Each row comes from the steps of one path. Every step used is in the known rows, and no mark comes twice. Write the path behind each row, first mark first.
(in the rows, 128 means zero)
Known rows
P/R/B/F/W: [141 132 168 117 166  94 151  86 107 106  99 144 104  86 136 113 125 104
 120 129 121 103]
R/B: [147 135 128 176 160 126 148  55 123 114 123 138  81 154 131 113 119 143
 115 123 116 146]
J/P/R: [207 105 163 149 145 132 128 177 135 162 116 128 123  82 134 155  99  86
 132 131 109 142]
P/J/B: [144 138 189 199 153 139 123 121 134 145 107 133  89 150 146 156 173 147
 126 108 106 134]
W/R/B/F: [136 140 162 128 140 100 139 101  98 162 113 161  56 121  82  54 114 110
 117 121 118 113]
H/J/B/F/W/R: [119 147 149  99 143 119 118 149  82 136  84 167 113  45 112 126 142  97
 129 130 132 104]
G/R/B/F: [130 138 154 135 141 107 144  89 109 142 122 142  20 118  87  80 101 105
 117 123 124  99]
H/J/P/R: [212 108 168 180 152 144 136 210  89 143 103 136 133  87 139 171  83  71
 130 120 119 129]
F/W/R/B: [133 145 108 125 168 132 146  59 116 119 101 160  82  75 137 124 135 132
 119 149 125 138]
R/B/F/G: [112 139 148 177 100 117 183 124  79  93 118 160  87 159 127  88  96 104
 109  94  99 101]
J/B/F: [134 136 192 142 129  89 106 111 125 155 121 138  90 147  90  80 135 116
 125  95 107 119]
H/J/P/R/B/F/W: [167 126 157 148 180 105 150 121  81  97  92 148 115  66 140 125  76  89
 122 110 122 107]
R/B/F: [136 134 167 150 147  93 141  85 105 137 122 144  66 154  93  58 102 120
 116 105 114 113]
B/F/W/R: [108 141 129  57 134 114 123 142 111 149  98 159 116  34 111 105 137 103
 130 148 136  99]
C/H/J/B/R: [160 146 219 213 119 140 126 101  89  86 103 172  78 160  98 115 155 110
 135  96 137 157]
W/F/B/R: [139 149 172 163 132 102  94 124 109  81 114 129 111 136 107 101 115 121
 128 105 132 153]
C/H/J/P: [191 112 123 210 145 160 144 158  95 112 123 152 166  90 134 124  72 110
 135  78 135 154]
P/R/B: [183 127 174 184 166 125 160  84 113 133 110 142  70 147 137 136 141 115
 114 138 110 140]
W/F: [145 130 121 121 116 104 108 168 114 108 132 132 153 104 107  93 104 138
 126 122 159 116]
R/B/F/G/J/P: [140 136 101 211 139 165 123 151 146 119 132 135 150 105 129 113  10 109
 111  92 101 140]
H/J: [136 133 138 178 138 145 141 177  53  95 108 141 143 136 135 157 103 108
 125 110 144 114]
G/R/B/F/W: [113 140 130  99 160 106 147  70 116  99 107 140  73  62 128 114 112 111
 121 133 132  93]
B/F: [121 129 168 112 120  94 125 142 110 149 125 135 108 133  91  69 110 109
 126 110 124 100]
H/J/B/R: [147 149 203 188 124 130 107 127  86  90 100 156  69 158  99 132 127 105
 133 109 130 145]

Which path is each row?
[163 124 151 123 173  96 144  95 121 115 102 142 110  61 136 110  89  98
 124 118 114 114] : J/P/R/B/F/W
[185 130 143 230 161 163 155 120 130 119 114 141 107 121 152 154  75 103
 107 121  96 152] : F/G/J/P/R/B
[118 137 136 111 164  94 145  67 114  94 108 141 112  91 133  98 111 122
 120 119 127 107] : R/B/F/W
[124 144 106 177 129 156 181  81 107  88 120 147  27 116 140 151 112 114
 112 135 115 118] : F/G/R/B
[110 154 161 215 125 168 143 161 116 112 114 143 140 149 132 134  88  98
  98 118 111 107] : P/R/B/F/G/J
[149 129  88 172 154 172  84 162 179 141 138 115 180  82 129 140  33 124
 125 114 122 155] : G/J/P
[122 163 183 194  98 147  92 142 133  80 114 153 109 147  97 118 105 119
 121 114 132 141] : W/F/G/J/B/R
[145 146 223 185 128 133 113 117 123 120 101 151  43 154 110 125 155 124
 135 119 119 137] : P/J/B/R
[203 119 208 211 159 114 164 116  73 140 107 165  82 132 103  72  98  90
 119  86 117 126] : C/H/J/P/R/B/F
[104 145 163 161  96 152 168 169  98 123 108 146  27  96 126 152 132  91
 121 122 111  75] : P/J/B/F/G/R
[106 133 138  82 142  96 132 113 119 105 110 136 141  74 130 106 117 112
 129 122 133  94] : B/F/W
[111 141  97 125  79 151 156 185 103  84 125 141  77  66 125 152 103 100
 121 140 145  85] : W/F/G/R
[107 158 142 218 125 171 106 124 155 107 122 134 156 153 144 167 129 132
 110 106 103 146] : F/G/J/B
[193 131 139 225 156 150 146 142 123 108 115 144 118 112 139 134  63 108
 107 118 111 144] : W/F/G/J/P/R/B
[133 146 101 173 124 144 170 101  99  78 121 148  40 104 129 133  99 121
 110 132 130 113] : W/F/G/R/B
[119 145 162 189  88 159 177 150  71  94 111 166  56  99 117 140 140  83
 120  99 125  91] : C/H/J/B/F/G/R
[157 126 163 190 110 120 184 151  87 110 112 159  87 131 130 102  75  80
 112  96  87 110] : J/P/R/B/F/G
[ 89 158 132 210 121 168 138 142 122 102 124 141 149 153 129 119  72 114
  99 108 115 111] : R/B/F/G/J
[ 82 155 108 195 108 190 130 170 138  95 127 132 185 136 150 164  90 121
 106 122 123 119] : F/G/J
[173 129 182 183 166 119 125 126 126 160 116 138  91 124  99  83  66  97
 112 111 108 124] : G/J/P/R/B/F
[150 134 144 144 182 121 126 104 137 114 104 135 136  62 137 121  73 102
 116 123 119 118] : G/J/P/R/B/F/W
[103 145 142 140  88 141 154 148 107 115 118 145  41  92 113 144 124  86
 120 122 111  87] : J/B/F/G/R
[103 156 139  92 144 135  93 133 136 152  98 155 132  41 111 121 139 113
 123 142 130 112] : G/J/B/F/W/R
[102 150 152 125 158 115  99  99 148 111 108 130 154  86 131 125 123 123
 122 114 124 113] : G/J/B/F/W
[100 140 103 131  89 166 167 159 108  98 123 139  63  81 138 174 119  93
 122 144 125  93] : F/G/R
[214 118 157 216 180 137 154 120  89 124 103 144  85 120 141 148  83  98
 117 117 109 149] : H/J/P/R/B
